Every row comes from one small tree of marks. The marks that hang from a mark follow it in brackets, in the order of their numbers. Every link used is in the known rows. Which tree was each row made from?
In the rows, zero is written as 128.
Known rows
J_30[J_702[J_464[J_271] J_814[J_812]]]: [145 116  26 147 134 146 136 115 139 188 178  73 153 111 103 160 179 117]
J_503[J_814]: [114 122 146 114 110 148 154 120 147  92  97 121 149 137 136 120  98 122]
J_851[J_814[J_742 J_812[J_464 J_588]]]: [ 94 165  83  82  70  97  84 115 145  63 143 102 120 137 186  90 102 150]
J_851[J_814[J_742 J_812]]: [ 98 155  74  97  69  99 109 104 129  93 110  94 110 131 192 137 130 139]
J_702[J_464 J_814]: [143 141 105 112 167 120 108 130 126 189 173 108 142 126 116 154 150 143]
J_30[J_702[J_464]]: [113 157 121 159 157 111 120 123 156 152 135 121 190  93 133 158 139 121]
J_814[J_742 J_812[J_588]]: [ 79 176 114  88 104 103 111  91 102 109 140  97 108 137 163 131 149 140]
J_588[J_812]: [115 112 120 143 136  99 111 130 116 127 119 105 135 137  86 106 117 130]
J_30[J_702[J_464 J_814]]: [132 158  76 140 176 128 110 117 146 158 166  91 178 114 116 154 167 143]
J_812[J_464[J_271] J_588 J_814]: [146 107  90 115 142 140 105 153  99  85 203 105 111 162 122 122  94 120]
J_702[J_464 J_814[J_742]]: [120 172 112  94 177  82  99 110 141 170 161  76 134 139 140 169 159 153]
J_814[J_812[J_464]]: [154  77  90 123 112 125 116 120 164 144 130 157 119 112 132  78 130 102]
J_702[J_464[J_271] J_814]: [153 120  88 118 157 136 130 148 123 193 194  81 128 137  95 174 137 126]
J_464[J_271]: [137 111 117 136 116 143 159 145 124 143 149 101 116 140 109 150 116 115]
J_702[J_464[J_271] J_814[J_812]]: [158 101  53 115 125 141 132 128 114 226 188  92 115 128 104 165 163 113]
J_812[J_464[J_271] J_588 J_814[J_742]]: [130 138 104  92 153 103 105 141 114  78 191  72 104 171 148 139  98 129]
J_851[J_814[J_742 J_812[J_464]]]: [126 121  71  95  82  89  91 115 167  90 115 109 118 129 182  95 110 135]
J_30[J_702[J_464[J_271] J_814]]: [145 133  61 148 158 139 139 138 143 167 183  66 168 124  97 175 150 124]
J_30[J_702]: [121 139 102 159 138 130 133 118 147  92 118 110 167 112 128 130 144 130]

Write each row's tree
[143  80  82 124 174  65  94 141 135 101 151  54 113 173  96 123  95 119]  J_588[J_812[J_464[J_271] J_814[J_742]]]
[113 129  96  92 105 112 123 118 148 113 169  92  98 145 144 112 108 116]  J_814[J_742 J_812[J_464[J_271] J_588]]
[137 105 104 106 122  85 111 104 176 128 118 124 109 119 155  93 135 111]  J_814[J_742 J_812[J_464]]
[138 127  65  97 141 107 128 110 125 202 177  62 101 139 126 181 169 123]  J_702[J_464[J_271] J_814[J_742 J_812]]
[174  74  47 107 130 138 104 115 159 154 160 127 105 137 123  66 161 123]  J_702[J_814[J_812[J_464]]]
[143 116  35 116 154 103 105  87 192 109 137  76 143 125 153  85 176 137]  J_30[J_702[J_814[J_742 J_812[J_464]]]]
[119 161 119  88 166  91  76 120 119  62 167  99 117 159 170 120 114 145]  J_812[J_464 J_588 J_814[J_742]]
[ 86 147 120  97  71 163 144  96 106  85 118 127 135 136 144 106 125 120]  J_503[J_814[J_812[J_588]]]
[125 143 103 167 138 124 144 141 150 162 159  92 175 105 107 181 127 106]  J_30[J_702[J_464[J_271]]]
[100 144 112  90 111  98  99 100 148 104 139 122 114 130 164  95 124 127]  J_814[J_742 J_812[J_464 J_588]]
[152  89  84 111 111 100 136 119 171 137 138  93  94 140 137 114 115 102]  J_814[J_742 J_812[J_464[J_271]]]
[103 138 118  98  96 112 149  80 149 102  82 100 122 134 163 126 134 116]  J_503[J_814[J_742 J_812]]
[144  83 104  99  89 121 162 110 190 100 112  89 117 141 144 106  90  95]  J_503[J_814[J_742 J_812[J_464[J_271]]]]
[163  53  66 143 161 104 102 163 118 117 171  86 121 158  71 101  90 100]  J_588[J_812[J_464[J_271] J_814]]
[146 121 105 112 179  82  88 122 155  91 147 102 115 149 162 115 121 126]  J_812[J_464 J_814[J_742]]
[179  69  78 133 153 132 116 159 135 112 177 110 110 154 117 123 105 102]  J_812[J_464[J_271] J_814]
[154  66  84 137 175  94  74 143 124 110 144 119 131 150  90  80 111 115]  J_588[J_812[J_464 J_814]]
[ 93 146 132  75  90 114 124  89 162  69 113 111 136 142 170  85 101 123]  J_503[J_814[J_742 J_812[J_464 J_588]]]
[ 92 190  87  76 146  98  87  86 100 171 181  88 121 130 155 156 177 154]  J_702[J_464 J_814[J_742 J_812[J_588]]]
[134 126  40 137 147 133 107  99 137 182 162  99 162  96 120 141 194 126]  J_30[J_702[J_464 J_814[J_812]]]
[113 130  95 122 181  57  83 113  94  97 127  63 127 161 120 141 133 135]  J_588[J_812[J_814[J_742]]]
